Each row comes from the steps of one walk. Every step used is in the known rows, and no mark comes twice. Write the walk behind each row, first mark first.
Known rows
q/h: [0.05,0.60,-1.36,0.80,1.01,-0.32,-0.79,-0.39,0.04,0.49,-1.26,1.68,3.45,2.97,-1.48,0.18,0.57,0.23,0.53,-0.36,1.60]
q/g/h/u: [0.06,0.18,1.21,-3.13,1.56,-0.63,-2.22,-0.48,-1.35,1.66,-2.18,4.57,4.23,1.44,1.78,-3.77,2.28,-1.98,-2.72,0.04,-0.96]
t/m/q/g: [-0.31,-0.64,-0.89,-0.72,2.36,2.19,0.63,3.07,1.27,1.50,2.17,4.13,1.63,2.13,0.43,-0.84,1.06,1.41,0.25,-2.05,-1.17]
t/h/u: [0.75,-0.19,1.31,-1.06,0.87,-1.04,-0.14,-0.53,0.06,1.24,-1.16,3.53,3.51,-0.30,1.38,0.80,-0.12,0.86,-2.97,2.22,2.46]
q/g/t/h/u: [1.03,-0.90,1.21,-3.53,2.62,-1.04,0.42,0.35,-1.50,0.34,-1.48,7.49,5.85,2.54,1.61,-1.37,2.12,-0.67,-2.87,4.46,2.40]
t/u: [0.06,-0.71,-0.32,0.25,-1.00,0.33,1.71,-1.99,-0.57,0.19,1.21,2.04,-1.49,-0.63,0.13,-1.19,0.66,-0.83,-0.74,1.66,-1.38]
q/g/t: [0.27,-0.70,-0.11,-2.47,1.68,0.05,0.56,0.93,-1.67,-0.84,-0.38,4.23,2.43,2.74,0.19,-2.33,2.41,-1.54,-0.16,2.00,-0.08]
m/g/t: [0.68,-1.46,1.09,-2.33,1.84,1.28,2.57,-0.06,-3.06,0.57,-1.65,5.55,1.95,0.98,-0.32,-1.65,1.24,-2.06,-0.73,1.47,1.63]
q/t/h/g: [2.71,1.25,2.85,0.40,1.34,-1.06,0.28,1.71,1.58,1.03,0.02,4.30,1.17,3.19,-0.52,2.66,1.03,1.74,-1.02,2.72,1.91]
q/g/t/m: [0.61,-1.64,0.33,-2.41,2.07,2.73,-0.20,3.12,0.83,-0.21,0.94,4.70,1.59,2.61,1.28,-0.20,1.70,-0.08,-0.53,0.64,-0.53]
g/h: [0.41,-0.42,1.92,-0.99,0.08,-0.79,-1.54,-1.02,0.96,2.10,-0.85,2.66,1.20,0.28,0.93,-0.07,1.29,-1.34,-0.09,-1.86,-1.06]
q/h/g: [0.51,1.34,-1.51,0.70,2.32,-0.25,-2.24,-0.07,-1.59,0.99,-1.65,2.46,5.46,2.94,-1.25,-1.19,1.23,1.04,1.38,-0.74,2.09]
h/g: [0.43,0.72,-0.30,-0.18,1.37,-0.11,-1.53,0.53,-1.55,0.53,-0.53,0.64,2.06,-0.13,0.27,-1.34,0.66,0.83,0.85,-0.26,0.34]
q/t/m/g/h: [2.27,-0.85,4.96,-1.35,0.84,3.29,0.70,2.50,2.66,3.20,-0.45,6.65,-0.89,3.10,0.22,2.03,0.70,-1.20,-2.95,-1.32,-0.80]
m/q/t: [0.86,-1.19,1.43,0.71,1.65,0.05,3.14,1.15,0.87,1.00,-0.11,4.41,-0.94,2.13,-1.36,2.73,0.04,0.72,-1.14,0.08,-0.34]
h/q: [0.55,-0.57,2.76,-1.20,0.80,0.83,0.86,1.40,-0.18,1.88,0.14,0.92,-0.24,-0.81,0.40,2.48,-1.10,0.13,-2.43,0.98,0.21]
g/h/q/t/u: [2.34,-1.74,6.37,-1.49,-0.18,0.67,2.39,-0.36,1.66,3.64,0.17,7.50,-2.66,0.98,0.49,3.63,0.96,-1.72,-4.88,2.46,-2.53]
q/t/h: [2.20,0.59,3.19,0.57,-0.01,-1.07,1.80,1.28,3.22,0.53,0.48,3.76,-0.75,3.36,-0.75,3.96,0.22,0.98,-1.72,3.07,1.37]
m/q: [-0.43,-1.02,-0.62,0.38,1.70,-0.26,1.82,-0.15,-0.62,1.50,0.34,2.90,1.46,-0.28,-0.30,0.24,0.22,0.71,0.63,-1.52,-0.04]
q/g/u: [0.40,0.53,-0.98,-3.63,0.75,1.41,-0.37,0.32,-2.58,-0.14,0.36,1.89,2.86,2.07,1.19,-4.47,1.15,-2.09,-1.83,2.33,-0.14]
g/h/q: [1.04,-0.96,4.62,-2.04,0.76,-0.02,-0.73,0.36,0.89,3.94,-0.63,3.84,0.91,-0.70,1.22,2.36,0.29,-0.92,-2.41,-0.70,-0.94]

Write each row's walk
[2.29,-0.99,6.72,-1.83,0.77,0.32,0.71,1.65,2.36,3.47,-1.12,5.21,-1.33,1.64,0.21,4.84,-0.04,-1.00,-4.19,0.81,-1.19] => g/h/q/t
[0.90,-2.94,1.23,-1.30,1.56,2.91,0.04,2.00,1.36,0.47,0.17,4.18,0.47,0.10,1.48,3.01,-0.02,0.60,-0.75,-0.14,-0.05] => g/t/m
[1.56,-1.01,2.44,0.50,0.30,3.01,0.65,3.39,3.76,0.23,0.84,2.01,-2.97,2.05,0.12,4.66,-0.83,1.49,-2.22,0.09,-0.72] => q/t/m
[0.37,-0.49,2.57,-3.05,1.57,0.70,-0.26,-1.45,-2.91,3.09,-3.29,5.92,3.83,-0.25,1.32,-3.21,1.10,-2.71,-3.54,-0.63,0.82] => m/g/h/u
[0.99,-1.91,2.32,-3.43,1.36,1.12,3.10,0.35,-2.22,1.12,0.97,7.28,0.59,1.26,0.67,-0.95,2.08,-2.00,-3.19,4.70,-1.27] => h/q/g/t/u
[0.68,-2.18,0.71,-2.08,0.86,1.64,4.17,-2.14,-3.78,0.84,-0.26,7.56,0.44,0.39,-0.06,-2.77,1.90,-2.76,-1.50,3.39,0.27] => m/g/t/u
[1.34,-1.37,1.77,-1.23,1.29,-1.10,1.06,-0.20,0.82,0.80,-0.28,5.82,2.75,1.31,0.58,2.38,1.12,0.16,-0.21,2.86,2.11] => g/t/h
[0.57,0.33,2.25,-1.85,0.58,0.35,0.16,-0.95,-1.12,2.88,-1.30,4.76,2.02,0.98,0.22,-2.71,1.74,-2.51,-0.67,-1.37,0.17] => m/g/h
[0.71,-0.29,0.41,-3.38,0.88,2.70,1.33,-0.67,-4.38,1.29,-0.82,3.22,2.37,0.17,0.74,-3.90,-0.02,-2.57,-2.50,1.71,1.51] => m/g/u
[0.96,-1.35,-1.12,-0.40,2.55,0.23,0.26,-2.13,-3.20,0.92,-1.60,8.06,5.36,2.50,-0.63,-1.50,2.81,-0.53,0.44,2.30,1.22] => q/h/g/t/u
[1.50,0.25,3.91,-1.16,0.63,-0.38,1.12,1.42,1.73,2.78,0.97,3.23,1.38,0.24,0.59,3.85,-0.56,1.15,-2.45,2.35,2.07] => t/h/q
[2.39,-1.32,2.92,-2.95,1.22,5.59,2.04,2.68,-0.45,1.58,0.01,5.22,-0.57,2.26,0.78,0.63,-1.01,-1.05,-4.90,1.87,0.92] => q/t/m/g/u
[0.35,0.89,1.86,-2.28,1.16,0.56,0.55,2.59,-0.54,1.25,0.69,1.60,0.81,1.54,0.10,-0.64,0.63,-0.46,-2.31,1.71,-0.19] => h/q/g
[2.46,-0.38,7.00,-2.63,1.34,1.51,2.53,1.77,0.18,4.16,-1.56,7.24,-0.57,2.33,-0.46,2.18,0.44,-2.30,-4.86,1.17,0.20] => m/g/h/q/t
[1.33,-0.76,1.59,0.71,-1.06,0.62,3.18,-0.72,0.81,-0.29,0.97,3.62,-3.71,1.62,-0.77,1.29,0.53,-0.62,-2.40,3.24,-1.74] => q/t/u
[0.97,-1.13,0.54,-1.48,2.68,0.30,-0.69,0.27,-2.72,0.27,-1.58,4.15,3.22,0.24,0.68,-0.42,1.51,-0.03,0.54,0.98,0.89] => h/g/t
[1.07,-1.99,0.23,-1.30,1.67,0.41,0.89,-1.76,-3.31,0.42,-0.34,6.10,1.69,-0.41,0.74,-1.49,2.22,-0.74,-0.25,2.66,-0.71] => h/g/t/u
[1.99,-1.87,4.69,-2.45,1.85,-0.11,1.88,1.15,0.69,2.62,-0.28,6.74,2.59,0.55,1.09,4.74,0.28,0.42,-2.65,3.72,2.32] => g/t/h/q
[2.79,-0.53,2.31,-1.81,3.31,0.55,1.70,0.74,-0.96,3.07,-0.07,8.52,4.50,2.39,0.73,1.60,0.81,1.11,-2.36,2.66,2.21] => m/q/t/h/g/u
[2.10,-0.34,3.14,-0.57,0.91,-0.63,1.27,0.64,1.56,0.77,-1.44,5.02,1.22,2.05,0.41,3.31,-0.18,0.76,-4.59,4.00,1.96] => q/t/h/u
[3.21,0.59,2.98,-2.05,1.58,0.70,-0.07,0.90,-0.53,1.59,-0.31,5.49,3.16,2.68,0.94,1.14,0.61,0.38,-2.90,4.08,2.12] => q/t/h/g/u
[1.61,-1.30,2.59,-0.16,2.59,-0.83,3.07,0.35,0.92,2.25,-1.12,7.95,2.81,1.79,0.12,3.63,-0.07,1.42,-4.03,2.44,2.09] => m/q/t/h/u
[0.20,1.12,1.01,-2.09,0.45,-1.01,-1.65,0.10,0.47,1.51,-0.10,3.42,2.36,2.74,0.56,-3.27,2.72,-1.88,0.02,-0.85,-1.68] => q/g/h
[1.89,-0.74,4.66,-0.71,0.78,1.28,2.19,2.74,1.43,1.33,-0.33,2.48,-2.50,1.36,-0.57,5.04,-1.29,0.27,-4.20,2.50,-0.01] => h/q/t
[-0.09,-2.07,-0.01,0.33,1.98,2.52,1.02,1.95,1.77,2.20,1.60,3.40,0.64,-0.49,0.63,2.35,-0.54,2.07,0.10,-3.06,-0.51] => t/m/q
